What can hang from each mark
Z_370: Z_254
Z_100: Z_370
Z_21: Z_719
Z_812: Z_719
Z_254: Z_370 Z_719
Z_603: Z_719
Z_44: Z_502 Z_719
Z_719: Z_21 Z_44 Z_100 Z_363 Z_370 Z_502 Z_603
Z_363: Z_719
Z_502: Z_719 Z_812

In the rows, zero is written as 128.
Known rows, with every way that one mark hangs from another
Z_21{Z_719{Z_363 Z_502 Z_603}}: [126 149 126 138 115 156 124  88 149 130 178  76 118  82 145 148 168  68
 115 170 147 136  71 121 132 128]
Z_719{Z_603}: [131 168 111 138  97 131 108  99 126 137 174  99 151 117 141 149 157  60
 116 129 133 111  80 113 129 115]
Z_370{Z_254}: [122 163 106 126  99 119 102  97 114 108 180 106 135 136 130 173 145  84
 124 109 129  88  76 103 130 130]
Z_603{Z_719{Z_21 Z_44 Z_370}}: [133 168  88 123 108 173 106  96  79 123 184 121 122  95 121 139 152  54
 119 122 159 117  82 174 140 114]
Z_363{Z_719{Z_21 Z_44 Z_100{Z_370{Z_254}} Z_603}}: [111 175  87 109 121 160 136 119  82 155 171  95 129 114 153 154 154  71
 124 132 158 126  69 149 153 119]
Z_254{Z_719{Z_44}}: [122 173  95 158 101 147  96  92 121 108 184 136 139 114 147 155 147  70
 120 136 140 100  67 123 137 116]
Z_44{Z_719{Z_100 Z_370 Z_502 Z_603}}: [143 171 154 149 139 176 122 110 103 138 157  65 125  92 144 123 167  38
 129 139 152 154  58 131 142 102]
Z_812{Z_719{Z_21 Z_603}}: [118 161 100 131  91 161 111  87 105 124 162 113 133  96 129 144 163  73
 120 159 144 138  93 130 144 120]
Z_719{Z_100{Z_370} Z_603}: [129 162 112 133 119 163 122 107 106 134 171  85 131 137 165 151 164  67
 107 134 150 119  75 139 127 110]
Z_502{Z_719{Z_603} Z_812}: [132 152 100 137 110 150 111  94 150 135 162 116 135  85 116 169 158  63
 131 167 160 133  75 157 122 137]
Z_21{Z_719{Z_100{Z_370{Z_254}} Z_363}}: [122 144 116 128 122 163 117  82 127  96 185  84  97 124 155 178 157  93
 109 142 156 109  71 139 122 129]
Z_363{Z_719{Z_100 Z_603}}: [123 178 105 135 102 135 102  83 130 136 180 111 151 125 161 163 130  62
 118 127 156 125  74 115 139 115]
Z_44{Z_719{Z_21 Z_370{Z_254} Z_502 Z_603}}: [133 173 142 131 129 169 131 129  89 143 152  66 128  85 120 120 175  56
 139 136 135 144  70 130 144 117]
Z_100{Z_370{Z_254{Z_719{Z_21 Z_44{Z_502} Z_603}}}}: [119 170  96 128 123 162 126 120  94 115 169 100 113 129 141 155 175  92
 130 129 135 105  75 133 134 131]
Z_100{Z_370{Z_254{Z_719}}}: [118 167  80 134 115 144  97 102 113  89 178 128 127 158 149 182 150 103
 118 109 133  84  80 128 121 137]
Z_363{Z_719{Z_370 Z_603}}: [128 185  88 125 115 133  98  90 124 136 179 119 156 123 143 160 138  66
 120 100 150 125  77 133 132 126]
Z_363{Z_719{Z_21 Z_44{Z_502} Z_603}}: [129 187 101 122 108 140 130 105  97 154 172 100 134  84 134 145 156  48
 141 134 146 138  72 128 155 113]
Z_21{Z_719{Z_44 Z_370}}: [135 156 101 125 121 158 116  92 115 110 183 104 111  92 118 170 164  67
 114 128 152 116  62 147 129 119]
Z_370{Z_254{Z_719{Z_21}}}: [111 167 108 140  88 143  98  99 116 103 182 121 141 132 136 158 145 102
 123 135 128  88  83 110 127 134]
Z_254{Z_370 Z_719{Z_100}}: [116 180 109 177  95 153  82  77 133 103 193 147 124 147 163 144 139 107
 118 160 143  97  77 134 116 121]
Z_812{Z_719}: [124 160  89 140  98 142  90  67 116  94 170 133 125 113 132 173 145  73
 120 134 147 125  85 121 140 122]
Z_363{Z_719{Z_44 Z_100 Z_370{Z_254} Z_502{Z_812}}}: [115 169  95 115 151 163 127 111  98 145 177  95 118  97 132 160 144  66
 129 134 177 148  53 156 149 137]
Z_719{Z_21 Z_370}: [137 171 106 122 106 160 115 107  78 131 178 105 140 107 125 137 159  68
 114 113 137 122  87 167 119 116]

Rows
[117 152 112 136 125 180 131  94 100 141 157  85 108  79 145 134 172  51
 120 179 167 161  61 127 166 113] -> Z_812{Z_719{Z_44 Z_100 Z_502 Z_603}}
[103 157 124 136 116 178 134 125 109 142 171  83 125  98 134 131 166  87
 124 183 150 125  65 128 144 135] -> Z_370{Z_254{Z_719{Z_21 Z_44 Z_100 Z_502{Z_812} Z_603}}}
[112 167  82 125 118 160 121 122  96 119 171 111 125 137 145 159 168  97
 120 127 135  95  76 140 133 132] -> Z_100{Z_370{Z_254{Z_719{Z_21 Z_44 Z_603}}}}
[106 176 103 168 113 168 109  99 125 132 186 132 117 103 146 118 157 109
 130 194 145 130  86 171 118 144] -> Z_254{Z_370 Z_719{Z_21 Z_363 Z_502{Z_812}}}
[119 160  98 119 130 191 139 111  75 153 154  89 114  64 121 117 186  58
 123 165 159 169  72 161 159 121] -> Z_812{Z_719{Z_21 Z_44 Z_370 Z_502 Z_603}}
[121 164 103 122 110 165 100  86  97 112 186 105 121 115 133 136 147  80
 120 115 156 111  93 164 131 134] -> Z_603{Z_719{Z_21 Z_363 Z_370{Z_254}}}
[123 159 117 131 122 170  94  73 110 103 190  96 113 130 152 143 139  76
 115 115 171 113  79 152 132 130] -> Z_603{Z_719{Z_100 Z_363 Z_370{Z_254}}}
[136 153 105 133 113 167 115  90 123 129 162 104 123 112 157 164 161  61
 119 146 161 126  67 155 129 117] -> Z_502{Z_719{Z_100{Z_370} Z_603}}
[115 183 129 167 116 177 123  92  96 130 188 107  92 104 163 106 167  93
 137 180 152 127  69 160 137 118] -> Z_254{Z_370 Z_719{Z_21 Z_44{Z_502} Z_100 Z_363}}
[123 160 146 111 159 197 165 125  56 153 173  34  81  77 129 109 189  67
 139 148 172 157  60 185 145 130] -> Z_719{Z_21 Z_44{Z_502{Z_812}} Z_100 Z_363 Z_370{Z_254}}
[116 147 134 119 139 180 140 101 118 135 179  51  98  93 142 140 180  78
 113 151 165 129  54 143 140 127] -> Z_21{Z_719{Z_44 Z_100 Z_363 Z_370{Z_254} Z_603}}
[126 166 124 160 121 183  99  90 117 111 183 111 133 117 161 135 147  76
 108 148 156 131  66 140 124 120] -> Z_254{Z_719{Z_100 Z_370 Z_502}}
[130 147 105 127 116 182 135 106 100 144 165 106 111  63 117 157 162  53
 131 183 176 144  65 193 136 122] -> Z_502{Z_719{Z_21 Z_44 Z_100} Z_812}
[128 142 133 135 143 188 127  88 131 120 184  72  98  82 137 152 163  74
 109 172 174 153  65 167 119 136] -> Z_21{Z_719{Z_100 Z_363 Z_370 Z_502{Z_812}}}
[107 156 102 118 151 176 137 102  97 143 157  71 100  80 137 123 185  71
 129 150 165 161  61 144 164 138] -> Z_812{Z_719{Z_44 Z_363 Z_370{Z_254} Z_502 Z_603}}
[113 186 100 173  92 141  86  87 147 120 186 146 138 140 151 136 151 107
 123 161 131  97  82 123 117 129] -> Z_254{Z_370 Z_719{Z_603}}
[131 181  86 127 124 137 100  88 113 128 181 124 143 110 143 164 132  62
 123 106 153 136  71 140 135 128] -> Z_363{Z_719{Z_370 Z_502}}
[127 170 119 159 111 174  89  82 120 100 187 122 139 134 159 146 141  82
 106 131 153 113  72 139 118 118] -> Z_254{Z_719{Z_100 Z_370}}
